Each row comes from the steps of one walk. Every step used is in the known rows, and no mark comes twice. Write the walk behind each row, first mark first.
In the rows, zero is written as 128.
Known rows
pibav, venov, diviso: [182 116 138 103 127 136 156  86 125 140  84 118 102 123 168 135 141  82
 131 142  85 132 141 160]
vura, gemu, pumu, diviso, venov, pibav: [103 128 113 108 153 114  81 190 190 160  71 113 111  77  95 111 133 180
 189 126 158 165 101  74]
doti, pumu: [134 153 127 135 148 132 168 107  69 143 150 166 145 106 124 131 162  92
 133 115 108  98 143 124]
gemu, pumu, diviso, venov, pibav: [ 85 152 100  97 151 125 102 187 182 140  86  87 142  59  83  95 120 153
 196 104 128 129  88  69]
pibav, venov, diviso, pumu: [161 115  79  91  70 142 144 119 119 120 107 132  87 115 168 132 116  85
 112 137  99 164 153 172]
venov, pibav: [121 146 133 118 130 120 123 138 109 149 112 125 117 105 110 114 105 149
 155 129 135 130 120  97]
zeto, pumu, diviso, venov: [111 150 144 190 128 103 149 128 148 122  79  97 125  65 120 139 138 144
 116 124 106 142 133  88]
tibu, gega: [157 150 125 173 129 116 134  99 119 144 147 159 103 151 108 132  90 155
  80 132 159  96 102 137]
vura, gemu, pumu, doti: [111  60 143 103 144 114 100 146  90 169  93 114 118 165 132 122 144 154
 119 101 195 146 143 139]
gemu, pumu, doti, gega, givor: [ 81  76 125  62 108 139 116  97 141 107  83  77 178 152 129 124 153 111
 131  97 135 133 132 125]
gemu, pumu: [107 102  96  99 121 127 137 151 114 133 121 104 124 110 113 123 158 102
 103 108 166 127 121 133]
diviso, pumu, doti, gega, givor: [ 93 110 102  86  44 144 127  96 114  97 116 126 157 159 151 135 100 135
 109 113 117 152 154 127]
pibav, venov, diviso, pumu, doti, gega, givor: [137  91 108  49  61 158 126  61 144  92  70 100 146 159 184 133 112  91
 141 125  67 167 161 165]
gega, tibu: [113 152 146 142 100 124 118 127  64 140 179 126 108 117 144 151 146  87
  82 138 120 117 125 162]
diviso, pumu: [113 137  71 122  57 128 144 152  87 125 154 156  98 118 133 136 105 126
  80 121 147 145 145 131]
doti, pumu, diviso: [136 172 147 142 163 152 169 122 103 143 175 165 148 111 110 100 152 105
 130 140  88  80 127  84]
pumu, diviso, venov, pibav: [117 185 136 128 139 123 122 151 164 153 101 127 133  66 102 112  92 177
 191 124  96 118 101  61]
zeto, pumu, doti, gega, givor: [ 90  85 175 141 107 117 130  56 119  95  56  63 173 147 145 141 148 128
 107 116 113 154 156 118]
vura, gemu, pumu: [126  79 110 113 123 114 116 159 124 151 106 132  93 133 126 138 170 132
  96 127 196 161 131 136]
diviso, pumu, doti, gega: [ 63 119 119  93  91 120 147 140  86  97 131 117 126 143 165 110  75 142
 113  96 103 133 146 133]
pibav, venov: [131 102 120  98 117 146 160 108 108 144 126 113 103 148 144 135 134  98
 123 134 119 143 132 141]
pumu, diviso, venov: [135 175 132 149 121 124 155 133 149 144 120 147 126  82 122 136 118 152
 136 123  96 110 118  87]
gega, doti, pumu, diviso: [184 130 141 152 154 174 172 122 152 128 184 164 159 150 100 111 154 104
 136 152  92 112 138  92]
gega, tibu, vura, gemu, pumu, diviso: [144 131 136 154 136 133  84 163 145 125 193 130  89 156 123 145 167 111
  74 190 191 117 113 171]

Which walk is each row?
[132 190 129 145 159 130 162 121 123 144 142 167 158  69 114 129 147 120
 170 111  70  91 122  89] : doti, pumu, diviso, venov
[115 199 133 129 176 131 132 138 133 149 116 144 166  51  96 103 123 146
 225 112  69 101 108  62] : doti, pumu, diviso, venov, pibav
[102 115 104 114  81 126 129 140  51 146 141 138 126 149 142 120  78 148
 104  97 150 130 155 135] : diviso, pumu, doti
[203 144 133 192 172 167 148 101 177 128 196 179 152 180  78 108 115 128
 115 156 120  91 109 108] : tibu, gega, doti, pumu, diviso
[160 159 123 139 166 150 132 135 180 137 127 145 180  92  86 112 124 141
 234 122  78 133 121  72] : gega, doti, pumu, diviso, venov, pibav
[179 113 118 142 136 152 167 106 113 127 159 164 161 144 119 139 161  89
 141 126 115 133 151 131] : gega, doti, pumu
[120 119 113 127 132 115 116 172 178 151  94 133 105  95 117 134 155 157
 131 124 157 153 118  98] : vura, gemu, pumu, diviso, venov
[ 47  78 176  89 144 101  81 153  93 122 129  74 112 155 164 132 157 109
 112 117 136 151 124 173] : vura, gemu, pumu, doti, gega, tibu
[113 132 138  95  98 107 144 119 106  96  87 120 125 116 186 109  85 129
 123 110  67 122 156 148] : venov, diviso, pumu, doti, gega
[125  98 131 120 136 138 120 172 161 148 131 134  94 138 110 110 164 145
  88 153 175 144 121  95] : vura, gemu, pumu, diviso
[134  91 149 131 142 111  58 137  71 144 160 110 117 181 147 157 147 123
 102 136 212 122 138 212] : gega, tibu, vura, gemu, pumu, doti
[194 167 116 192 168 144 144  99 192 128 161 178 162 136  83 132 108 141
 157 124 102 103 104 110] : tibu, gega, doti, pumu, diviso, venov
[105 114 131 121 128 100 105 144 143  79 157 109  90 143 164 163 171  90
  91 167 167 140 118 202] : doti, gega, tibu, vura, gemu, pumu
[117 132 165 190 130 125 155 127 131 122 116  97 115 112 117 111 145 132
  77 151 126 131 136  81] : zeto, pumu, diviso
[114  77 150 103 162 102 125 130 137 103 102 106 120 181 159 132 133 156
 131 133 179 126 133 169] : tibu, vura, gemu, pumu, doti, gega
[163 150  87 127  65 119 139 131 105 119 110 163  98  91 157 135 112 111
  91 133 114 138 159 149] : venov, diviso, pumu
[196 125 114 180 155 144 144  84 138 127 171 177 152 176  93 135 121 115
 122 130 139 110 121 146] : tibu, gega, doti, pumu
[100 124 142 133  91 105  91 134  79  89 179 141  92 180 190 158  90 140
  89 155 151 148 151 211] : diviso, pumu, doti, gega, tibu, vura, gemu
[180 174 122 177 185 146 113 118 207 139 137 156 171 122  64 110  83 168
 214 125 103 114  90  84] : tibu, gega, doti, pumu, diviso, venov, pibav
[ 63 133 197 111 135 109 121 113  64 114 154  86 134 144 168 130 118 107
 118 113  75 104 126 160] : pumu, doti, gega, tibu
[204 108 115 183 120 138 136  97 167 128 153 155 119 191 101 144  94 149
  88 143 166 128 114 147] : tibu, gega, doti
[ 74 118 151  98 150 111 105 131  98  81 159  59 143 157 157 132 134  90
 121 118 135  90 117 202] : gemu, pumu, doti, gega, tibu, vura
[148 143 106 130 160 108  83 176 205 135  92 129 113 102 101 130 120 187
 190 150 190 143 105 109] : tibu, vura, gemu, pumu, diviso, venov, pibav
